Known rows, with every step that occurs
A -> K -> M -> R -> Q: [  5   5  15  -2  18  -9   0 -10  -5   9  12 -21  23 -21  -9 -48   3   4
  18  13   5   2  10 -12 -34 -22  -2  -8  24 -18  11   9  -6   5 -26  -5
 -11   4  -3   1 -26  14  18   3  -5  -6 -30  -5  30  -8]
Q -> R -> M -> T -> A: [ -6   7  -9   8  -6 -12  20 -23  21 -14  12  -8 -23   1  -1  21  -2   5
  17  -3 -10  -5   2  -9 -60   1 -13 -18 -12  -2  11  52  11   5   1  -2
   1 -15  13   3  -5  21   5 -10   0  26  -9  -5 -12  36]
Y -> X -> M -> K: [ 17  18  -8 -11 -39  20 -13   7  16  21  25  25  -7  36  14  -2  -1  23
 -62 -10 -11  -2   1   6   0  -4   6  14 -19  20   6  -5  20 -17  12  15
  -5 -11   3   8  36 -32   9  -3  11  -9  31   5  -3 -16]
Y -> T -> M -> R -> Q: [ -1   1 -28   2 -16  19 -16   8  19  49   4   5 -14  -7   8  11  -6  12
 -38  -3   4 -20  15  -5  18  22  -7 -11 -17  21   1  20  -1 -14  44   8
  25 -10   6 -17  -4  16   0  15  -1 -10 -10   5   8 -37]
K -> A: [ -4  33  10 -12  -3  11  -8   2 -36  22 -26  -2  22 -41  -6 -24 -13  -5
 -15  -4   3  10  -2  17  25  14  -1  -8  39 -13  -8 -36  -8  12 -18  -1
  12  29   6 -11 -60   8  -4 -10 -13   7  -5  -3 -10  27]
Q -> R -> M -> T -> A -> K: [ -4   7   0   7  -7 -16  19 -26  24 -18  14 -14 -20   8  -1   8  -2   8
   9   0 -15  -4   6  -7 -60  -7 -13 -22 -13 -10  18  48  11   7 -11  -2
  -4 -18  11   4  -6  20  11  -7   5  23 -16  -8  -4  31]
U -> M: [-13 -17  26  -6   9   7   1  18  -6 -21 -12  10  -4 -27 -11 -13   9 -13
  33  -7  12  10  13  12  27  10   7  -3   8   3 -13 -56  -8   8  14  -1
 -10  -3  -2   0   6 -10  -3  -1 -12  -2  12  18 -20  13]
U -> M -> T: [-26 -16  21   1   6  -3   5   2  -9 -26  -7  -4   2 -40  -8 -14  16 -18
  38  -1  32   7   8   6  21  -5   0  -3  -5   2  -5 -36  -9   4  22   0
  -5 -19 -11   5   6 -12  -8   8 -12   6  21   4 -14  13]
Q -> R: [  5  15  -1   1   0   5  -1  -7   4   9  11  -3 -11 -17   4  -9 -13   5
   5  -8 -16  -4  -2   0 -19  18   0 -26  10   5   3  23   4   3   5  -6
  -3   8  13   0 -20  21  12 -24   0  16  -9   3 -15   8]
X -> M -> U: [  4 -33  -1   0 -11 -11 -11   6  -4   2   9  39 -18  27  18  10   4   8
  16  12 -19  18  -3  -9  13  -1  -5 -11  23  30   0   6  13  -1   6   7
  -1   6   3   7  -2 -10   4  -7   5  -6  23  -5 -13 -39]
X -> Y -> T: [ 10  21 -14   3  32  10  -7  19  -4  32  -7  -3   4  25  -3  34  -8   0
 -42 -12  11 -12   7  20  48  30  14  14 -17  19   0  14 -20  -2   8  11
   2  35   1   3  39   8   7   9  18  -9 -14  13  18  -1]
Y -> X -> M -> T: [ -1  13 -17  -2 -50   5  -9 -16  15  16  31  14  -2  16  15   1   5  25
 -59   0  14  -3  -2  -3   2 -16  10  25 -25  23  12   5  15 -18  10   8
   0 -27  -4  12  55 -21   2  13   6   0  37   2  -4 -14]
X -> Y -> T -> A -> K: [  4  15  -2  -6  33   7  -1  14   1   8 -15 -15   9  53  -2  25  -8   2
 -43 -10  -3  -8   5  26  64  19   9  15 -22   0   4   4 -13   5  10  10
   0  29  -1   4  22   6   7  12  19 -10 -23  10   9  -6]
X -> Y -> T -> A: [  1  14 -11  -5  35   8   0  16  -1   9 -17 -11   7  47  -4  42  -8  -1
 -38 -13   1 -11   2  25  68  29   9  15 -20   9  -2   7 -13   4  20  10
   5  29   2   2  21   8   2   9  15  -6 -15  13   1  -1]
T -> Y: [  7 -26   2  11   1   1   0  13   0   8   2  20 -14  22  17  31 -13   3
  -5   1 -11   8 -23  -7  12   5   8  -1   9 -15 -12 -32  -4   6 -31 -14
  -8  23  -7  -4   7   2  -9 -18  10 -10  -1   4 -10 -12]
Q -> R -> M: [  9   9  -8   9  -6  -2  14 -11  24   6  17   7 -28  -7  -4  19  -7   8
   6  -6 -19  -4   9  -8 -66  13  -3 -23   1   9   8  44   7   5 -12  -2
  -5   0  20  -1   5  22  12 -17   3  16 -15   5  -8  37]
U -> M -> T -> A -> K: [-33 -25  35  -8  10  -8  10  -2  -7 -51 -16 -18   7 -12  -8 -19  15 -16
  40   0  18  11   7  13  35 -16  -7  -1 -12 -19  -2 -48   0  11  21  -1
  -5 -25 -14   8 -11 -13  -6  13 -12   5  13   0 -18   8]
A -> K -> M: [ 10  10  28  -1   4  -8   1  -7  -8  -3  -3 -19  15  -4  -7 -73   3   4
  -1   9 -13   8  13  -3 -30 -16   5 -11  18 -21  10  -9  -8   0 -30  -9
 -19  24   1   3  -7   5  16  -2   5  -4 -24  -8  19  -1]
A -> K -> M -> R: [  8  -3  16  -1  17  -8   0 -10  -8  -5  10 -19  23 -14  -4 -46  -2   0
  17  11  -3   5  11  -8 -18 -19  -2  -8  16 -16  12  15  -7   2 -22  -5
 -14   8  -2   3  -6  12  13   7  -1  -2 -26  -4  29 -12]
U -> M -> T -> Y -> X: [-18 -29  13   1  -4   2   4   7   8 -25  -4  -6   0 -21  -4  11  10  -9
  19   2  21   4  -3   3  16 -11  12  13 -20  -4  -5 -44  -5   2  -5  -7
  -8 -33 -16   5  22 -15 -14  16  -9  -3  24   6 -11  17]
T -> A: [-22  -7  18 -13   2   1   5  -9 -13 -39 -20   2   2  30   6 -11  -2  -3
   9  -8 -12   9 -13  14  54   7 -13  -2   8 -18 -12 -27  14  13  37   2
   7  14   5  -4 -37  -1  -5 -18  -4   7   4   0 -40 -16]
T -> Y -> X -> M: [ 17 -30 -13   5 -29   9  -1  13  26  11  21  25 -16  48  19  47 -11  26
 -51   4 -17   3 -19  -9   8  -4  18  22 -16   1  -2 -27   9  -5 -36 -11
  -9  -8  -8   4  43 -11  -8  -2  14 -16  18  10 -11 -11]
M -> U: [ -6  -2   5  -5  -8   1 -31 -13 -21 -10 -27  19  -4 -38   7 -44  -4 -14
  47   9 -31  13 -16  -5   7   1   4  -8  25  17 -12   4  12   5  -3  -1
   9   1   6 -12 -29   1   5 -12  -7  -7   1 -16   3 -41]
A -> K -> M -> T -> Y -> X: [ 10  10  18   3 -11 -11   2 -17   1  -2   4 -29  18   4  -3 -51   3   9
 -16  15  -8   0   3 -11 -43 -33  10   3  -7 -27  16  -4  -6  -5 -48 -12
 -16  -1  -9   7   8   0   7  10   7  -5 -14 -16  28   2]
Y -> T: [  7  14 -15   3 -24  12 -16  20  -1  20  -9  11 -13 -22   2   4  -4  -4
 -50 -10  -1  -4  14  -3  20  27   6   1  -9  11  -3 -27  -5 -10  21   0
   8   7   7  -9  48 -12  -1   0  -3  -8  -7  18  -4 -28]
T -> A -> K -> M -> R: [-11 -21  25 -15  18  -8  10 -12  -6 -46 -13 -25  20  33  -5 -20  -2   0
  20   4 -18   5  -4   4  31 -13 -14  -2  10 -31   1  -6  10  13  15  -4
  -1   3   0   2 -42   7   0  -2  -5   0 -19  -3 -13 -14]
Y -> X -> M -> U: [  9   3 -12 -10 -51  13 -22  -9  17   9  16  25  -5  12  11 -10   0  24
 -42   4 -19   0  -6  -2   6 -10  17  25 -10  34   3   2  24 -14   1   7
   2 -27   4   5  38 -20   6   8   3 -13  29   2  -3 -26]
K -> M -> R: [ 11  -8 -23   3  29  -7   6   1 -13  -2  14 -11  21 -38 -18   9   1  -9
  42   6  12 -11   1 -16 -22   4  -2   0  30  10  -7  43 -10  -5   8  -5
   2   1   6   1 -18  20  -7   1 -17   9 -10   9  12   9]
X -> Y -> T -> M -> U: [  9  12 -18  -1  26  12 -14  10   6  39 -17  -5  -1  42   3  16 -10   8
 -28  -4 -13 -17   5  26  45  26  10   4 -23  28  -1  39 -14  -6  13  13
  11  27   4  -5   6  22   4  16  21 -14 -14  -3  21 -11]

Rows
[-21 -29  12  -6  27   7   2  14   2  -4  11   6   7 -57 -11  21   8 -15
  61  -2  38   5   8  -1  22   3  -2   0  15   9 -11 -27  -5  14  26   5
   1 -32  -8  -3 -18   1  -1   6 -26  -4   3  21  -8   2] | U -> M -> R -> Q
[  8   3 -22   1  30  -6   6  -1  -8  18  17 -13  21 -54 -22  14   6  -7
  46   9  24 -11  -2 -22 -46   1   0  -1  40   7  -6  39 -10   2   0  -5
   7  -3   6  -4 -45  21   1  -5 -21   4 -12   8  17  15] | K -> M -> R -> Q
[-18 -37  13  -4  28   8   1  16  -3 -26   8   6   6 -46  -7  21   4 -18
  61  -4  26   5  10   5  47   7  -3  -2   5  12 -11 -21  -6   9  32   5
  -3 -24  -7   1  10   0  -8  10 -21   2   5  23 -14  -5] | U -> M -> R
[  1  15 -16   8   8 -17  10 -11 -17  -4  -2 -23  16 -37 -16 -27  14  -9
  25  10  20  -8  -1 -16 -49  -7   1   0  20  -1  -1  27 -14  -9  -5  -9
   1   7   0   4 -20   8  -8  -1  -9  16   5  -9  10  25] | K -> M -> T
[  0   6  35 -19  23  17  -2  40 -19 -10 -30   1  10 -17 -14 -13   1 -24
  29 -15  -6  10  12  26  20  12  -7 -18  18 -12 -13 -61  -5  12   4   6
  -4   2  -3  -6 -51 -26  -4  -6 -12  -6   6   5 -13  31] | U -> M -> K -> A
[  4  -8  -6  -9  -5   4  -4  14   9 -20 -14 -17   5   8  -6  12  -4  -3
 -34  -2 -19  -6  14  -3  38  10  -4   7 -13 -12   4 -18   3  -1  23  -2
   8 -15   3  -4  15  -7  -4  14  -9  -9 -25  14  -6 -28] | Y -> T -> A -> K -> M -> R
[ 12  25   4   9   1  -1   9   6   8   7   1  30 -27  13   2   5   3  -8
  10 -13  -7   5  12  -1 -62   2 -18 -16   5  -1   0  22   7   0  -8  15
  -2  17  12  -9  11 -16  11 -20  11   3  -4  -8  11  18] | R -> M -> K
[ 10  -1 -20  12  11 -18  14  -5 -11  -2  -2 -21  11 -18 -13   6   9  -7
  21  13  10  -8 -13 -20 -49 -10   5   3  14 -11  -3  19 -14  -7 -25 -18
  -3   5  -5   4 -18  10 -14  -1  -4   9   2  -8  10  26] | K -> M -> T -> Y
[-20   0   7  12 -15 -23  20 -30  12 -27   2   1 -16  12   2  -1  13  -1
  13   3  10   7   7  -5 -41 -22 -18   2 -16 -13  12  24   9   5  -4   6
   3  -8   1   0  27  -2   2   3   5  15  -3 -17   2  19] | R -> M -> T -> A -> K
[-20   5  -3  14 -13 -22  22 -28   9 -26   2   6 -19   5   1  16  13  -3
  18   0  18   3   3  -6 -41 -14 -19   4 -11  -5   5  27   8   5   6   6
   8  -9   4   0  24   0  -4   0   2  18   4 -11  -5  21] | R -> M -> T -> A
[ -6   2 -13  -7 -47   5  -5 -18  17  -3  22   9  -1  32  12   3   5  25
 -55   0   8  -5  -6   2  17 -16   6  26 -30  16  10  -1  20 -15  21   9
   4 -32  -4  14  43 -21  -1  13   4   1  38   4 -14 -12] | Y -> X -> M -> T -> A
[-12  -1 -12  13 -23  -4  -3 -20   1   4  12  -2   0  -5  17   8  -1   3
 -16   6  20  -3 -27  -9   2 -20   5  15 -26 -10   4  -1   0  -8 -15  -7
   3 -15 -17   3  26  -6 -12   6   5   4  19 -14   4 -10] | M -> T -> Y -> X
[  9  17 -17   2  27  11  -7  12   6  46  -9  -4  -2  50   1  22  -9  11
 -43 -10   1 -20  10  28  47  30   9   2 -26  24   1  33 -19  -6  22  13
   8  35   4  -3  17  21   6  15  24  -7 -12   3  19  -2] | X -> Y -> T -> M
[ 15  51  19 -15  18  20 -12  23 -36  23 -25   6  16   4   3 -28 -13 -18
  -5 -18 -17   7  -5  24   9  14 -21 -27  29 -20  -7 -19   2   8  -5  15
   5  32   5 -12 -83 -19   4 -27   1   0  -3 -17  -1   9] | M -> K -> A
[-14 -11  -6  19  -2 -13   3 -18 -12  -1   7  -1  -4  -6  18  10   1  -7
  10   8  24   4 -25 -11   6 -15  -4  -1  -9 -15   1  -3  -5   0 -14  -7
   2   2 -18   2   4   1 -12  -3   6  10  13 -14   1 -14] | M -> T -> Y
[-35   1   7   1  -2 -14   6 -30 -20 -30  -9 -13   8  -4  11 -15   8 -10
  19   1  23   4 -18   3  32 -14 -19  -1  -8 -18   0   2   7   3  35   5
  13  -5 -10   3 -24  -2 -10  -3  -3  21  16 -16 -18 -16] | M -> T -> A
[ 12 -32 -19   5 -21   8  -2  12  30  27  33  24 -11  37  15  64  -9  25
 -38   6   0  -1 -24 -15   0  -9  15  23 -12   3  -2 -16  11  -1 -34  -8
  -2 -19 -10   1  23  -5  -6   1   7 -19  14  11  -2 -13] | T -> Y -> X -> M -> R -> Q
[  8   2  19   6   5 -18   5 -12  -8  -6   0 -25  15   3  -1 -51   5   1
   2  15  -5   5   4 -13 -35 -29   3  -7   7 -29  14  -2 -10  -1 -45 -13
 -17  12 -10   7  -4   5   6   6   8  -1 -19 -16  25   1] | A -> K -> M -> T -> Y
[ 15  30   4   1   0   2   9  12  -3  13 -10  21 -14   6  -3   7  -1  -9
   2 -13 -11   6  13   9 -58   5 -20 -15  13  -7   1  13   4   7 -22  13
   4  16  13 -12 -17 -12   5 -17   4   4  -8  -9   8  39] | R -> M -> K -> A
[  0  -5 -28   3 -18  17 -17   9  16  35   2   7 -12   2  11  11 -11  10
 -35  -4  -5 -18  17   1  33  26  -9 -11 -23  24   0  21  -1 -18  46   8
  20  -9   7 -14  16  14  -6  18   1  -7  -9   8   4 -41] | Y -> T -> M -> R
[ 15   0 -10  -4   7  -9 -10  -2 -17 -12 -24  -8  12 -40 -19 -36   5 -12
  48  14 -28  -2  -6 -15 -47   3  11   0  39  13 -11  20  -3  -4 -17 -14
   2   5  12  -8 -41  10  -3  -9 -13  -1  -8  -9  12   7] | K -> M -> U
[ 19 -32 -14   3 -33   6 -11  11  23   6  12  28 -15  41  18  44 -12  21
 -34   8 -28   4 -26 -11   5  -7  21  23 -11   6  -4 -23  14  -3 -41 -11
  -5 -15  -6   1  29 -11  -8   0  10 -22  18   4  -6 -20] | T -> Y -> X -> M -> U
[  1  -1  32 -13  25  15  -1  35  -8 -15 -17  11  -1  -7  -7 -17   6 -22
  41 -16  -2   9  11  20  16  10  -6 -17   8  -5 -13 -49  -1   8  18   8
 -11   3  -2  -1 -23 -28   0 -11  -4  -8  11   8 -12  11] | U -> M -> K
[ 12   4 -24   9  -4 -12  10  -7  -2  -2   3 -23  13 -16 -14   2   7   0
   3  12   8 -12 -11 -20 -54 -13  13  16   5  -6   0  19  -9 -12 -29 -17
  -3  -7  -4   4  -2   4 -15   5  -6   5   6  -7  12  28] | K -> M -> T -> Y -> X
